Known rows, with every way that one mark hangs from another:
patu[sagek[meperi zinu]]: [ 29.0  -9.1   5.1  12.9 -14.6   6.9  19.8   6.8   4.9  13.0   6.7   2.8
  -0.7   7.8  -6.6   4.2 -10.5]
votab[sagek[meperi vevu]]: [ 28.5 -11.9  -0.3   3.3  19.6 -12.6  11.4   9.1  19.0   5.6   3.7  -9.7
  -6.0  19.7 -10.6  -5.6  -5.6]
sagek[meperi papu patu vevu votab zinu]: [ 59.6 -34.7  -4.9 -27.3  16.2   2.7  39.4   8.1   8.5  19.6  36.7 -20.5
 -35.4  13.6  -7.0  21.0 -39.2]
patu[sagek[meperi vevu zinu]]: [ 35.7  -8.4   2.2  13.3 -15.9   4.3  19.5   5.7  18.6  14.4  11.8  -3.2
 -11.5  25.2 -10.3   5.8 -11.2]
sagek[vevu votab zinu]: [ 25.1  -6.9   2.5  -6.1   9.7   2.2  12.9  -3.9  13.7  13.6  19.5 -14.1
 -21.5  18.1  -0.9  10.9 -19.5]
zinu[sagek[papu patu vevu votab]]: [ 39.1 -18.5 -23.8 -36.5  14.9  14.8  34.2  -2.3   9.0  -6.5  29.9  -9.5
 -18.2   2.4  -6.6  13.7 -35.9]
vevu[sagek[meperi patu votab zinu]]: [ 33.4 -18.3  -0.6 -20.4   3.0  12.5  28.9   5.1  -1.1  23.2  29.0  -4.7
 -13.3 -14.0  -5.2  28.3 -23.0]
zutiv[meperi]: [ -1.9 -11.3   2.5   9.9   3.0   1.3   4.7   6.6   4.5   9.6 -10.7   6.0
   0.1  -6.6   7.4  -0.4  14.3]
papu[sagek[patu vevu]]: [ 23.7 -18.3  -9.1 -10.9   3.7  -0.4   7.9  -6.5  22.3   1.9  23.4  -1.9
 -13.1  10.3  -9.1   9.4  -0.5]
patu[sagek]: [  8.6   3.0  -1.8  12.3 -14.9   7.9   0.5   2.4   2.8  -0.5  -1.0   8.7
  11.1   1.5  -3.8  -4.3  -3.5]
zinu[sagek[meperi papu patu vevu votab]]: [ 53.7 -30.5 -24.1 -37.3  17.7  10.4  45.4   4.5   6.4  -3.0  30.7 -10.3
 -18.7  -0.2 -12.5  14.6 -39.2]
zinu[sagek[papu vevu]]: [ 17.3  -2.0 -16.3 -16.0   9.4   9.3  28.5  -0.5  10.0 -10.3  12.4  -4.4
 -12.9  14.5  -4.9   2.2 -22.8]
patu[sagek[meperi papu votab zinu]]: [ 51.1 -24.5   0.7  -1.8  10.7   8.2  37.9  11.4  -4.8  16.6  20.6  -2.6
  -7.4   0.6  -5.9   6.4 -42.5]
zinu[sagek[patu]]: [ 11.1  -4.0 -16.2 -22.3  -8.3  15.8  15.1  -6.9   4.5 -11.5  11.2  -0.3
  -1.7  -7.6  -3.2   7.7  -2.1]
zinu[sagek[meperi papu patu vevu]]: [ 41.2 -23.2 -21.8 -30.3   4.6   9.4  40.6   5.9  10.3  -6.3  23.0  -8.5
 -20.2   8.1 -11.7  11.9 -24.6]
papu[sagek[meperi patu vevu votab zinu]]: [ 56.2 -38.6  -4.6 -18.3  17.5   0.1  32.2  -3.8  20.0  17.6  38.1  -9.7
 -24.4   7.7 -10.9  20.6 -22.7]
sagek[patu vevu]: [ 17.1  -7.0  -7.3 -13.2  -8.9   2.4   1.8  -0.4  16.3   2.7  14.8  -9.6
 -17.4  14.6  -4.7  10.2   0.5]
patu[sagek[papu]]: [ 18.5  -3.8  -3.9   5.4  -3.8   7.5  14.5   7.6  -2.5   1.4   5.4   5.8
   5.1   2.5  -3.5  -3.8 -20.8]

Rows:
[ 26.1 -17.1 -14.3 -17.8  16.6   7.1  29.7  -1.3  -5.1  -7.4   9.1   2.5
   4.6 -15.5  -6.5   5.7 -21.3]
zinu[sagek[meperi votab]]
[ 45.1 -30.1  -2.3 -10.1   3.2  -1.3  27.0  -2.1  24.0  15.2  31.3  -8.6
 -25.8  16.8 -11.3  17.1  -8.1]
papu[sagek[meperi patu vevu zinu]]
[ 32.8 -16.5 -18.0 -16.7  15.1   4.7  29.5  -1.3   9.7  -6.0  14.0  -3.4
  -6.3   1.4 -11.4   6.4 -22.9]
zinu[sagek[meperi vevu votab]]
[ 49.2 -39.7  -1.1 -18.6  19.0   2.0  32.2  -3.7   5.6  16.5  33.3  -4.4
 -14.1 -10.2  -6.7  18.7 -20.8]
papu[sagek[meperi patu votab zinu]]
[ 45.8 -30.5   0.6  -5.0  25.1  -5.3  30.8  -3.9  17.1  17.0  27.9  -6.0
 -18.1  10.8 -10.2  12.2 -23.9]
papu[sagek[meperi vevu votab zinu]]
[ 43.8 -23.9 -22.6 -30.5   6.4  10.4  31.1  -1.3  11.6  -5.0  24.1  -7.4
 -12.4  -1.6 -11.6  15.2 -21.5]
zinu[sagek[meperi patu vevu votab]]
[ 48.7 -27.2  -7.3 -17.0  22.5  -7.4  26.6  15.2  16.3   8.1  20.5 -16.5
 -18.9  17.7 -11.1   2.1 -22.2]
votab[sagek[meperi papu patu vevu]]
[ 43.3 -25.0  -3.0 -27.0  13.9  12.7  43.0  10.5  -7.2  24.8  35.0  -7.0
 -19.1 -13.6  -4.8  28.1 -40.7]
vevu[sagek[meperi papu patu votab zinu]]
[ 32.6 -16.8   1.9 -14.2  22.2   7.8  41.8  11.5  -9.3  22.7  25.0  -3.6
 -13.2  -9.9  -2.9  20.8 -41.5]
vevu[sagek[meperi papu votab zinu]]
[ 55.6 -26.5   0.1 -15.5  20.3  -4.4  34.5  13.2  20.0  17.9  27.9 -23.3
 -30.8  27.3  -8.4   8.2 -24.8]
votab[sagek[meperi papu patu vevu zinu]]
[ 22.6 -13.0 -10.1 -28.4  14.6  13.8  23.4   7.1  -8.3  11.2  27.1  -1.3
  -7.2 -19.4  -2.4  20.9 -33.8]
vevu[sagek[papu patu votab]]
[ 31.5 -20.4  -8.5 -14.5  -7.0  -2.8  13.2   6.4  14.0   5.3  15.6  -9.4
 -18.3  11.1 -10.7  11.3  -2.9]
sagek[meperi patu vevu]
[ 25.4 -17.9  -8.2 -21.2   2.8   8.8  30.1  15.0  -6.3  11.4  20.0   1.0
  -9.3 -13.3  -8.2  18.4 -21.8]
vevu[sagek[meperi papu patu]]
[ 36.8 -11.6  -9.1  -2.1   9.0   6.3  19.6   7.0   6.6   5.0  17.8  -1.2
  -4.6  11.4  -7.3   1.1 -37.6]
patu[sagek[papu vevu votab]]
[ 35.8 -14.9  -1.8 -19.3   1.4   7.3  13.8  -4.1  16.1  15.4  29.2 -17.9
 -27.7  15.3  -1.7  19.3 -18.5]
sagek[patu vevu votab zinu]
[ 43.3 -11.3  -1.5  -0.1   6.3   9.8  27.4   4.4  11.1  15.4  25.1  -8.0
 -16.4  20.9  -4.5   7.9 -40.6]
patu[sagek[papu vevu votab zinu]]
[ 28.7 -14.8  -8.0 -14.4  23.3  -0.9  19.5   4.4   4.0   5.3  18.7  -9.9
 -16.6   9.8  -3.8   5.3 -34.4]
sagek[papu vevu votab]
[ 37.0 -26.2 -11.3 -29.2  16.9   9.0  34.4  13.2 -10.9  14.5  27.9  -0.2
  -8.3 -22.6  -7.6  22.3 -37.0]
vevu[sagek[meperi papu patu votab]]
[ 57.9 -23.2  -2.6  -1.4   9.1   5.4  38.9  11.4   8.4  18.4  24.9  -7.3
 -16.9  17.7 -10.2   8.6 -43.9]
patu[sagek[meperi papu vevu votab zinu]]
[ 35.3 -26.6  -0.6 -17.1  15.9   6.2  20.5 -10.5   8.3  14.0  32.8  -4.1
 -13.3  -6.7  -1.8  17.9 -18.1]
papu[sagek[patu votab zinu]]
[ 36.6 -28.8  -8.3 -21.8   8.0   1.3  17.3   4.7  -4.3   6.3  17.3  -5.0
  -7.4 -14.5  -6.0  12.3 -16.0]
sagek[meperi patu votab]
